What can hang from each mark
ligel: nulo puvif
danak: benekam ligel muvu
muvu: danak nulo
fituk: nulo
varin: nulo
benekam: danak puvif
nulo: fituk ligel muvu tunibo varin

Each row was made from one small tree. The marks that hang from a mark follow it in brackets, in alphabetical order. Every link used is in the known rows. Write each row's tree.
Known rows
danak(benekam(puvif) ligel(nulo(fituk varin)) muvu): [ 0.24 -1.04  0.20  1.18  6.06 -0.79  0.83 -0.94 -1.30  1.70 -0.86  3.57
 -2.61  1.08 -2.90 -0.03 -2.27 -0.58  0.47 -0.72 -1.32]
benekam(danak(ligel muvu)): [ 0.20 -1.18 -0.68 -0.93  1.41 -3.70  0.98 -1.26  0.25  0.59  0.30  0.61
 -1.24  1.84 -2.23 -0.98 -2.45 -1.92  1.04  0.72 -1.24]
fituk(nulo(ligel(puvif) muvu(danak) varin)): [ 1.80 -0.65  1.92 -0.58  6.23 -1.91  0.30  0.27  0.51 -1.19  1.59  0.25
  1.02 -0.64 -2.02 -0.23 -1.77  0.32  1.15 -1.73 -4.26]
muvu(danak(benekam(puvif) ligel)): [ 2.06 -2.40  0.11 -2.78  1.95 -1.51  0.62 -1.01  0.81  1.69 -1.38  2.29
 -1.30  2.50 -2.53 -1.97 -0.93 -0.56  0.99  0.49 -0.27]
nulo(fituk ligel muvu(danak) tunibo): [ 2.36 -1.46  0.90  0.60  5.20  2.39  0.36 -0.25 -2.21 -2.56  0.10  0.25
  2.37 -0.98 -4.35  0.42 -1.81  0.60  0.63 -0.82 -2.26]
varin(nulo(fituk muvu)): [ 1.27 -0.80  0.53  2.10  5.14  1.39 -0.10 -0.30 -1.16 -1.48  0.36 -1.03
  0.53  0.01 -1.79 -0.53 -2.44 -2.14 -0.50  0.13  0.01]
danak(benekam ligel(puvif) muvu(nulo(fituk varin))): [ 0.13 -3.19  0.69  2.19  5.06 -1.87  0.21 -1.33 -1.86  0.71 -1.28  1.38
 -2.47 -0.49 -2.67  0.05 -2.43 -0.67  0.67 -1.29 -4.18]
nulo(fituk ligel(puvif) tunibo varin): [ 0.50 -0.22  2.41  2.11  5.96  4.00 -0.88  0.57 -2.12 -2.61  1.37  0.19
  1.89 -2.27 -2.85  0.62 -2.41 -0.28  0.08 -0.94 -3.24]
ligel(nulo puvif): [ 0.09  2.41  1.96 -1.16  2.91 -0.31 -0.12 -0.72 -0.40  0.14  2.85 -1.04
  1.21  0.98 -0.29 -0.08 -2.11 -0.87  0.48  1.25 -2.46]
danak(benekam muvu(nulo(tunibo))): [ 2.21 -2.86 -0.13  1.65  3.54 -3.69  0.76 -1.75 -0.83  0.45 -1.95  0.76
  1.99  1.60 -3.58 -0.72 -2.79  0.27  1.24 -0.11 -1.75]
danak(muvu): [ 0.12 -1.13 -0.07 -0.23  2.16 -3.09  0.62 -0.67  0.51  0.46  0.38 -0.99
  0.67  1.06 -1.39 -0.44 -2.72 -0.37  1.03  0.60 -0.47]
fituk(nulo(muvu(danak(ligel(puvif))) tunibo varin)): [ 2.24 -1.68  1.40 -0.62  6.25 -2.35  0.58 -0.06 -0.50 -1.03  0.89  1.70
 -0.99  0.23 -2.91 -1.00 -1.76  0.94  0.90 -1.58 -5.62]
muvu(nulo(fituk varin)): [ 1.07 -1.55  1.11  3.23  4.72  4.17 -0.63 -1.35 -2.24 -1.44  0.35 -1.96
 -0.84 -1.73 -1.62  0.30 -2.51 -1.27  0.51 -0.63 -0.96]
muvu(danak nulo): [ 2.50 -1.76  0.71 -0.81  1.84  0.54  0.23 -2.21 -0.82 -0.58  0.36 -2.37
  0.75  1.14 -1.59 -0.56 -1.52 -0.71  1.12  0.28 -1.40]
benekam(danak(ligel muvu(nulo(fituk varin))) puvif): [ 1.58 -2.27  0.21  1.64  5.13  0.50  1.32 -1.82 -0.75 -1.11 -0.31  1.72
 -3.09  0.16 -2.50  0.05 -1.87 -2.17  0.29 -0.30 -1.31]
benekam(danak puvif): [ 1.81  0.62  0.78 -1.79  1.86  0.31  0.91 -0.62  1.55 -0.73  1.08  0.41
  0.44  1.22 -1.01 -1.24 -1.52 -2.29  0.41  1.91  1.44]
varin(nulo(ligel(puvif) muvu)): [ 1.18  0.24  1.75  1.24  5.39 -1.95 -0.47  0.15  0.46 -1.60  1.50 -0.50
  2.65 -0.25 -1.70 -0.64 -2.30 -1.79 -0.31 -0.09 -2.04]
ligel(nulo(fituk muvu(danak) tunibo) puvif): [ 2.09  1.26  2.04 -1.23  5.49  1.44  1.04 -0.73 -2.81 -1.91  1.96  0.29
  1.53 -0.30 -2.72  0.89 -1.33  0.59  0.13  0.17 -4.76]
fituk(nulo(ligel varin)): [ 0.69 -0.80  1.14  1.90  5.10  0.79 -1.01  0.27  0.38 -0.28  1.06 -0.32
  1.22  0.65 -1.83 -0.73 -2.91 -0.62  1.27 -1.20 -0.77]
muvu(nulo(fituk ligel(puvif) tunibo varin)): [ 1.48 -0.98  2.57  3.56  6.48  4.30 -0.98 -0.58 -2.64 -3.10  1.12 -0.30
  1.91 -2.20 -3.08  0.86 -2.36 -0.35  0.17 -1.16 -3.90]
benekam(danak(ligel(nulo(fituk varin)) muvu) puvif): [ 0.56  0.53  0.43  0.32  5.51  0.59  1.48 -1.28 -1.25 -0.14  1.05  2.59
 -2.79  0.81 -2.31  0.38 -2.03 -2.14  0.16 -0.07 -1.42]
fituk(nulo): [ 0.87 -0.65  0.58 -0.21  2.59 -0.40 -0.29 -0.11  1.01  0.46  1.08 -0.90
  0.85  2.87 -0.83 -1.34 -2.67 -0.53  1.21  0.62 -0.13]
muvu(danak(benekam ligel(nulo(tunibo varin) puvif))): [ 1.60  0.00  1.49 -1.22  4.86 -0.83  0.19 -1.37 -2.70  0.97  0.24  2.31
 -0.40  0.49 -3.34 -0.70 -1.51  0.05  0.71 -1.13 -5.43]

Which tree is each row?
[ 1.66 -0.83  0.94  1.24  4.31  0.55 -0.71  0.29  0.25 -0.92  0.93  0.47
  3.46  2.62 -2.94 -1.02 -2.89  0.21  1.14 -0.18 -1.07]  fituk(nulo(ligel tunibo))
[ 2.05 -0.95  1.13  3.01  7.45 -0.63 -0.30  0.48 -0.27 -1.78  0.55  0.92
  2.10 -0.80 -3.59 -0.58 -3.14  0.63  1.12 -1.75 -2.07]  fituk(nulo(ligel muvu tunibo varin))
[ 1.92 -0.85  2.20  0.77  6.97  2.16  0.30  0.17 -2.47 -3.19  0.82  0.51
  1.58 -3.28 -3.73  0.91 -1.58  0.60  0.23 -1.70 -4.73]  nulo(fituk ligel(puvif) muvu(danak) tunibo varin)
[ 0.54  1.78  2.47  1.36  6.10  4.06 -0.23 -0.35 -3.17 -1.75  2.36  0.03
  0.80 -1.30 -1.89  0.89 -2.37 -0.39 -0.11 -0.23 -3.83]  ligel(nulo(fituk tunibo varin) puvif)
[ 1.83 -2.37  0.85 -1.19  4.38 -0.99  0.68 -0.36 -2.13 -0.34 -1.02  2.52
 -0.49 -0.09 -4.19 -0.65 -1.32  0.57  0.39 -0.42 -4.61]  nulo(fituk muvu(danak(benekam ligel(puvif))) tunibo)
[ 3.00 -1.52  1.10  1.10  6.99 -0.49  0.28 -0.08 -0.74 -1.83  0.33  0.89
  1.99 -0.32 -3.93 -0.48 -2.27  0.87  1.28 -2.17 -3.04]  fituk(nulo(ligel muvu(danak) tunibo varin))
[-0.28  0.07  1.40  1.50  6.37  0.21  0.40 -0.71 -3.03 -0.59  1.56  1.64
 -1.11 -0.08 -2.87  0.94 -2.65  0.10  0.12 -0.93 -5.24]  danak(ligel(nulo(fituk tunibo varin) puvif) muvu)
[-0.24  0.13  1.05  0.24  4.70 -0.67  0.59 -0.68 -2.34 -0.31  1.67  1.66
 -0.06  1.85 -2.79  0.71 -2.57  0.25  0.20  0.30 -4.82]  danak(ligel(nulo(fituk tunibo) puvif) muvu)
[ 1.85 -2.22  0.74  3.77  6.01 -1.10 -0.03 -1.43 -1.44 -1.83 -0.27 -0.20
  2.13 -1.08 -3.73  0.44 -3.11  0.16  1.05 -1.67 -2.64]  danak(muvu(nulo(ligel tunibo varin)))
[ 1.23 -0.19  2.03  2.01  5.50  3.53 -0.98  0.35 -1.73 -2.60  1.34  0.10
  3.55  0.98 -2.58 -0.18 -2.28 -1.81 -0.86 -0.04 -2.40]  varin(nulo(fituk ligel(puvif) tunibo))
[ 0.94  0.17  2.00  0.26  3.65  0.27 -0.65  0.33 -0.17 -1.60  1.64 -0.09
  3.52 -0.03 -2.54 -0.36 -2.32  0.03  0.53  0.42 -2.74]  nulo(ligel(puvif) tunibo)
[ 1.08  0.55  1.41  1.42  6.79 -2.99  0.12 -0.63 -2.07  0.41  0.25  2.86
 -0.56 -1.49 -3.58 -0.64 -2.50  0.34  0.58 -1.12 -4.91]  danak(benekam ligel(nulo(muvu tunibo varin) puvif))
[ 0.02  2.31  2.25  0.13  4.59  0.50 -0.29 -0.72 -1.07 -0.24  2.80 -0.97
  0.20 -1.02 -0.43  0.14 -2.33 -0.97  0.43  0.01 -2.92]  ligel(nulo(varin) puvif)
[ 2.55 -1.49  2.21  0.36  4.38  3.74 -0.17 -1.17 -2.44 -2.82  0.97 -0.52
  2.88  0.32 -3.31  0.71 -1.29  0.03  0.44 -0.40 -4.33]  muvu(danak nulo(fituk ligel(puvif) tunibo))
[ 2.34  0.55  1.30  1.01  7.03  3.01  0.78 -1.15 -3.91 -2.07  0.91  0.06
  0.30 -1.98 -3.41  0.95 -1.87  0.37  0.35 -1.32 -3.33]  ligel(nulo(fituk muvu(danak) tunibo varin))
[ 0.49  1.19  1.21  2.43  6.58  2.27  0.04 -0.75 -2.69 -1.05  1.45 -0.70
 -0.81 -2.49 -1.95  0.84 -2.66 -0.60  0.33 -0.72 -1.52]  ligel(nulo(fituk muvu varin))
[ 1.84 -0.61  1.71 -0.05  5.69  1.15  0.04 -0.13 -1.24 -2.25  1.09 -0.38
  1.98 -0.02 -2.30  0.13 -1.35 -1.67 -0.51 -0.63 -3.10]  varin(nulo(fituk ligel(puvif) muvu(danak)))
[ 3.01 -0.39  1.73 -0.21  5.84 -1.35  0.25 -0.30 -0.77 -2.59  0.94  0.33
  3.78  0.30 -3.14 -0.54 -1.54 -0.84 -0.24 -0.72 -3.84]  varin(nulo(ligel(puvif) muvu(danak) tunibo))
[ 2.40 -2.79  0.44 -0.15  2.55  2.17  0.17 -2.08 -2.16  0.22 -1.53 -0.57
  0.33  1.19 -2.62 -0.40 -1.43 -0.80  0.96 -0.09 -1.23]  muvu(danak(benekam) nulo(fituk))
[ 2.31  0.57  1.62 -1.28  5.37 -0.06  1.12 -0.86 -2.92 -0.44  0.23  1.78
  1.61  0.11 -3.51  0.29 -1.38  0.63  0.33 -0.10 -4.57]  ligel(nulo(fituk muvu(danak(benekam)) tunibo) puvif)
